Every row comes from one small tree of marks. Brackets hold a mark, then the marks that hang from it, in the order of their numbers. Every link used is in the known rows. Which tree was each row made from?
Known rows:
(k331 k104 (k239 k385)): [ -9.9  31.5   9.4  15.4  25.0 -18.3  41.0 -10.5 -11.3 -57.0 -16.7  12.5
 -23.2  38.9 -21.3 -17.2  -2.9 -45.1   0.6  16.4  21.0  45.6]
(k970 (k239 k30 k331)): [ 14.9   5.8  15.7 -19.6   4.2  11.8   2.0  34.1  22.1   7.8  32.0  16.2
  13.0 -12.0  22.8   1.4 -19.2 -23.5  -9.3  41.4 -20.7 -22.2]
(k331 k104 (k239 k970)): [-50.4  37.3 -10.3   1.2  34.5 -15.1  63.3  11.1 -30.4 -33.8   9.1  17.9
  -6.5  36.0 -10.4   4.4 -13.2 -58.8  -2.8  -7.0  16.4  34.7]
(k331 k104 (k239 k385 k970)): [-39.0  40.2  -1.6   9.3  32.8 -25.3  48.6  -3.8 -25.8 -56.8  -5.4   4.3
 -30.7  46.6 -27.4  -2.5 -13.1 -67.8  13.1   3.5  16.3  48.2]
(k612 (k239 k30 k331)): [  9.3  22.7 -12.4   8.5  11.8  13.2  35.4  29.3   2.5  44.2   6.4  -2.3
  28.1 -33.0  35.7   4.3 -36.4  -6.8 -18.7  21.4  -8.4 -51.1]
(k612 k124 (k239 k970)): [-28.5  14.9 -18.2 -10.5  17.1 -23.4  20.6  10.7 -37.6  31.1 -24.0 -38.7
  12.7 -37.9 -15.4  34.9 -12.5 -21.7  25.8 -10.9  -4.8 -24.8]
(k331 k104): [-11.3  11.8   7.0   7.7  20.8  -6.3  18.8  -6.1  -5.6 -18.1  -0.3  27.0
   1.3  20.0 -10.1 -16.0  -6.0 -18.0  -7.5  18.4   6.3  13.5]
(k124 (k331 k239) (k612 k104)): [  4.4  -7.5  35.5 -17.4   6.0  24.0   9.4   4.2  -5.5  34.4 -25.1   5.8
  11.7  33.5  15.1  48.1 -28.2 -16.1 -45.3 -16.4  22.2 -16.6]
(k124 k331): [ -2.6  -7.2  20.0  -9.5  -0.2  -2.1 -20.1  -6.1   6.3  15.6  -3.1   5.6
 -13.4  16.3   7.1  22.3  -7.3  10.7 -13.8  12.6  12.7  -5.4]
(k385 (k239 k331)): [ 25.1 -10.7   7.2   5.5  19.9  16.3   7.6   1.0  34.9  22.5  16.9   7.3
  12.4 -25.4  43.4 -20.5   3.7  11.5  -5.8  40.8  -6.2 -21.3]
(k124 (k612 k239)): [ 12.0 -19.2  12.0  -4.4  12.5   9.1  10.3   5.5 -13.1  48.9 -39.7  10.3
  19.8 -18.9  11.3  14.8 -14.1  16.7  -8.0 -25.7  19.6 -30.4]
(k239 k331 k385 k970): [  0.0  21.3  12.4   1.5  11.8   0.7   4.2   0.4  14.3 -11.7  13.8  -9.2
 -19.7  15.4  -5.2   6.3  -9.1 -32.5   9.9  28.4   8.6   7.3]
(k331 k239): [ -9.4  13.5  -5.6   2.3   4.0  -1.2  38.8  14.6 -12.3 -11.3  -4.6  -2.3
  -5.6  11.9   5.5  10.6  -1.2 -20.9  -2.5 -10.2   9.8  17.9]
(k124 (k331 (k239 k30 k385))): [ -7.2  23.6   2.6  -4.2   2.0 -20.2  10.2  -4.2  -2.2 -13.8 -19.5  -2.8
 -35.2  32.6   8.6  18.0 -27.0 -37.4 -11.3  10.8   9.7  -2.3]
(k385 (k239 k331 k970)): [ -3.5  -4.1  -3.5  -3.4  26.5  10.4  14.8   5.3  26.0  20.3  31.2  -3.9
   7.7 -19.0  37.6  -7.3  -4.1  -9.5   5.3  25.0  -6.1 -18.2]
(k612 k104 k239): [  5.5   8.0   1.8  13.6   5.5  20.8   9.4  19.1 -15.1  23.2  -7.9 -38.7
  41.3 -38.7   0.1   9.4 -37.2   9.2 -14.7 -15.8 -19.3 -29.9]
(k970 k104 (k239 k385)): [ 34.0 -34.4  46.5 -14.5 -15.8  -5.1 -30.8   5.4  12.0 -56.6 -12.8 -25.1
 -13.8   0.2  -9.4   9.1   7.0  19.1  10.8  16.9  -3.5  11.4]
(k385 k104 (k239 k30 k331 k970)): [ -8.4  -2.3  -5.4 -38.6  36.2   1.6  23.6  -5.4  37.8  27.2  51.5 -20.3
  27.4 -19.5  76.8  -6.7 -29.0 -15.6 -11.9  14.2 -33.5 -61.0]
(k124 (k331 k104) k612): [ -2.9 -14.6  43.6 -13.8  25.8  -1.9  -6.8 -23.8   3.5  23.9 -26.0  58.4
  -4.5  46.3   7.8  17.2  -8.1  -5.7 -32.7  15.8  38.1  -5.8]
(k385 k104 (k239 k30 k970)): [-18.2  -8.1 -16.9 -38.3  33.1 -15.1  13.7 -20.7  19.6  11.2  32.9 -32.6
  20.4 -20.6  57.5 -11.5 -27.2 -13.6   3.2 -20.4 -43.7 -52.0]
(k612 k104 (k239 k30 k970)): [-28.5  31.7 -28.7  -2.1  13.0   8.2  26.1  28.1 -30.3  24.7   6.9 -41.3
  40.9 -32.9   3.9  15.6 -62.1 -32.3  -9.6 -28.2 -37.1 -53.0]
(k970 k104): [ 14.4 -25.8  13.4  -5.2 -10.2   2.6   2.6   6.4   0.3 -16.4  -8.3 -11.6
   9.5  -0.6  15.4  17.5  -0.5  30.1 -14.7   3.0   7.0 -16.2]
(k239 k30 (k385 k104)): [  9.3   6.4   9.6 -27.1   7.5 -18.6  -8.1 -32.3  18.8 -15.7   5.0 -29.1
  -4.9   7.8  20.3 -10.6 -22.1 -13.2   0.0  -2.9 -26.4 -29.6]

Write each row's tree:
[  0.6  -8.8  15.7  -8.7   2.8  14.4  26.2  23.9   6.5  -4.0  22.0  -7.7
  11.0  10.0  28.7  32.5 -10.3   3.3 -20.1  20.7  15.8 -21.1]
(k239 k331 (k970 k104))
[ 41.3 -15.3  65.4 -31.2  11.2   2.9 -19.9  -5.6  48.6 -22.2  27.9 -25.7
  -2.3   3.4  22.8  -1.1  -5.2   1.4  -1.7  34.9 -13.6   1.9]
(k970 (k239 k331 (k385 k104)))
[-45.1  54.2 -20.6   2.7  31.9 -31.2  57.0  -1.3 -28.0 -52.8  -1.1  10.4
 -23.2  43.2 -17.3  -8.1 -30.1 -87.2   8.3   4.4   1.7  21.9]
(k331 k104 (k239 k30 k385 k970))
[-19.9  17.6  12.7 -24.6  21.3 -23.1  34.7 -15.6  -1.7 -35.9   9.3 -43.3
 -17.7  27.2   8.1  17.0 -15.7 -35.1  11.0 -28.9   0.6  19.9]
(k331 (k239 (k385 k104) k970))
[ 17.0  15.2   7.6   9.0   3.9  -6.7  -7.4  -6.0 -18.3  11.3 -42.6 -65.7
  17.5 -45.0 -36.2  17.2 -20.8 -11.6  13.9   7.2 -22.5 -29.6]
(k612 k104 k124 (k239 k385))
[-15.0  -6.5   2.4 -12.3  20.7   1.5  18.8  11.3 -26.0  46.3 -27.1   2.4
  17.5 -12.7   5.1  26.8 -21.2  -9.2   0.5 -39.7  19.8 -25.6]
(k124 (k612 (k239 k970)))
[ 13.0   2.5  10.5 -15.8  -4.7 -16.4 -28.3   3.2   8.8 -34.6  -2.1 -10.7
 -17.6  -4.1 -15.0 -14.7 -12.9 -30.5  22.4  16.8 -26.3   1.6]
(k970 (k239 k30 k385))
[-25.4  29.5  10.1   4.0  35.9   4.3  37.9  11.1  -0.1  -6.2  31.1  31.4
   4.2  26.4   1.6  -0.1 -13.6 -40.0 -14.2  35.4  14.2   6.1]
(k239 (k331 k104) k970)
[ 27.6  11.4  25.1 -11.9   2.3   2.1 -13.8  15.2  28.6 -18.3  15.1   2.5
  -9.9  -3.0   4.0 -10.4 -16.4 -33.5   7.4  49.0 -17.8  -7.1]
(k970 (k239 k30 k331 k385))
[ 39.3 -16.8  39.2 -15.2  -9.7   7.8 -10.1  22.8  28.3 -34.1   9.8  -9.5
  -3.2  -2.7  19.8   9.0 -14.5  -0.9  -6.7  52.2 -12.5 -24.6]
(k970 k104 (k239 k30 k331 k385))
[ 28.1 -19.5  29.2 -21.7  -6.9  14.2   6.6  42.0  19.9  -7.7  23.8   2.6
  19.5 -11.6  39.6  17.5 -14.8   5.1 -24.6  43.9 -13.9 -37.1]
(k970 k104 (k239 k30 k331))
[-23.3  24.5 -17.6  -3.5  49.9   0.6  40.0   1.3  16.6   7.2  36.0  30.4
  15.5  -3.7  39.2 -28.9 -24.5 -45.3  -8.0  47.2 -19.4 -32.4]
(k385 (k239 k30 (k331 k104) k970))
[  2.5  22.7  11.7  10.1  35.3  -7.8  43.5  12.4 -10.1  33.2 -14.8   7.3
  26.2 -25.1   0.0  10.0 -12.6 -16.4  -8.3  54.3   8.5 -25.7]
(k612 k124 (k239 (k331 k104)))
[-22.1  18.4 -11.4  -8.4  -1.0 -18.6  43.2  13.4 -22.5 -49.0 -10.1 -28.0
 -20.8  23.4   8.1  25.5 -24.8 -38.9   2.8 -11.1   2.1  -8.7]
(k331 (k239 k30 k385 (k970 k104)))
[-45.6  37.1 -38.1 -13.2  13.7 -14.1  55.3  26.7 -27.1  -8.5  12.1  -4.2
  -4.0  14.5  10.7  17.1 -30.3 -61.2   2.6 -22.6  -7.4  -4.1]
(k331 (k239 k30 k970))
[  7.1  38.7   9.1  12.8  25.2  -3.2  21.4  -9.7  15.7 -20.8   8.0  29.8
  -9.4  25.6   3.8 -26.7 -21.2 -45.9 -13.9  60.1   1.2  -7.9]
(k239 k30 (k331 k104) k385)
[-32.0  12.3 -24.5 -16.2   2.6 -10.9  60.7  32.8 -28.0 -23.0   6.9 -16.0
   4.0  16.3  26.2  35.9 -26.6 -34.3 -11.4 -20.9  -0.2 -19.4]
(k331 (k239 k30 (k970 k104)))
[ 29.1 -20.8  52.5 -34.9   5.3 -13.6 -33.5 -22.3  28.8 -39.9  11.1 -38.2
  -7.1  -0.5   3.5  -2.7  -1.4   6.0  12.3   2.8 -21.3  11.6]
(k970 (k239 (k385 k104)))
[ -9.2   4.9  -2.8 -16.2   3.7   8.9  31.3  29.8   4.4   1.8  28.1  -0.8
  14.3   5.4  39.3  32.2 -27.8 -16.3 -21.2  21.7  -3.1 -47.2]
(k239 k30 k331 (k970 k104))
[-32.8  34.3  -4.6 -18.1  25.3 -33.0  41.6  -2.8 -23.7   7.8 -20.5  20.8
  -8.5  30.8   1.7  29.4 -19.5 -61.5 -15.6  35.3   7.5 -14.9]
(k612 (k124 (k331 k104 (k239 k30))))
[  0.7 -13.7 -10.6 -14.2  16.4  10.4  26.6  18.7  22.9   9.6  28.0  -7.8
  20.9 -21.3  64.9   5.4 -18.2   1.2 -12.2  28.9 -16.3 -60.9]
(k385 (k239 k30 k331 (k970 k104)))
[-21.0  27.4 -17.3 -10.0  16.5   5.2  29.5  21.8   3.8  20.4  34.6   6.5
   6.3   3.1  24.9  11.9 -28.2 -45.8  -8.6  20.1 -10.3 -31.9]
(k239 k30 k331 k970)
[  6.2  -5.2  18.0 -17.0  11.7  22.0  -4.9   9.2  -7.4  70.2 -32.1  -2.7
  37.2 -15.0  24.8  36.9 -59.3  -0.7 -44.2 -15.6  -4.4 -76.0]
(k124 k331 (k612 k104 (k239 k30)))
[ 13.9   0.5  47.3 -12.3   5.1  12.5  -3.6 -12.3  -1.0   6.4 -38.1  -5.2
 -11.6  37.5  -3.3  35.0 -25.0 -24.5 -31.2  -9.2  23.3  -1.6]
(k124 (k331 (k239 k385)) (k612 k104))
[-28.3  31.4  -7.8 -32.2  19.5 -28.8  40.5 -12.3  -3.6 -30.4  12.3 -40.8
 -14.5  26.6  19.7  14.1 -33.9 -54.3   3.8 -26.0 -15.3  -7.0]
(k331 (k239 k30 (k385 k104) k970))
[ 18.8  21.2  30.8  -3.3  23.9  -1.8   0.1   9.6  22.9 -36.3  15.9  27.8
  -8.0  16.8  -2.5 -26.4 -19.0 -49.2  -2.1  67.1 -13.0   5.7]
(k970 (k239 k30 (k331 k104) k385))
[ -2.3  21.1 -19.6   6.6   6.8  14.5  17.7  25.2 -18.0  28.3  -5.1 -33.2
  44.0 -41.3  11.6   4.4 -54.3  -7.4 -18.6 -16.7 -36.7 -56.2]
(k612 k104 (k239 k30))
[ 18.3  29.4  -7.4   3.4  11.1 -14.0  17.0   4.2  -0.6  35.3 -28.1 -28.6
   4.9 -38.0   1.8  12.4 -22.0 -26.9  12.1  45.5 -11.2 -51.8]
(k612 k124 (k239 k30 k331 k385))
[ 15.2   1.1  31.8   8.9  38.6  17.8  39.9   9.9   1.8  45.5 -23.0  48.9
  29.9  -1.5  21.6   4.1 -20.8  -3.1 -31.7  26.0  35.4 -26.8]
(k124 (k612 (k239 (k331 k104))))
[-26.0  27.7 -20.0  -9.0   7.3 -21.0  -0.9  -8.6  -9.0 -21.2   1.7 -16.0
 -22.0  13.3 -14.8  -3.3 -25.2 -49.7  23.0  -3.9 -14.9  -9.0]
(k239 k30 k385 k970)
[-16.4   7.7  22.1 -14.7  23.9 -24.2  -9.1 -22.6  -4.9  10.5 -22.6  18.9
 -10.6  22.1 -15.2  24.1   0.6 -20.0  -7.5  45.7  10.8  -5.9]
(k612 (k124 (k331 k104)))
[  3.4  18.6  20.3  -8.6  26.8   5.5  18.7  27.0  17.5 -12.4  32.0  42.2
  12.9   8.1  12.4 -18.1 -22.8 -40.5 -14.8  59.2 -15.3  -8.2]
(k970 (k239 k30 (k331 k104)))
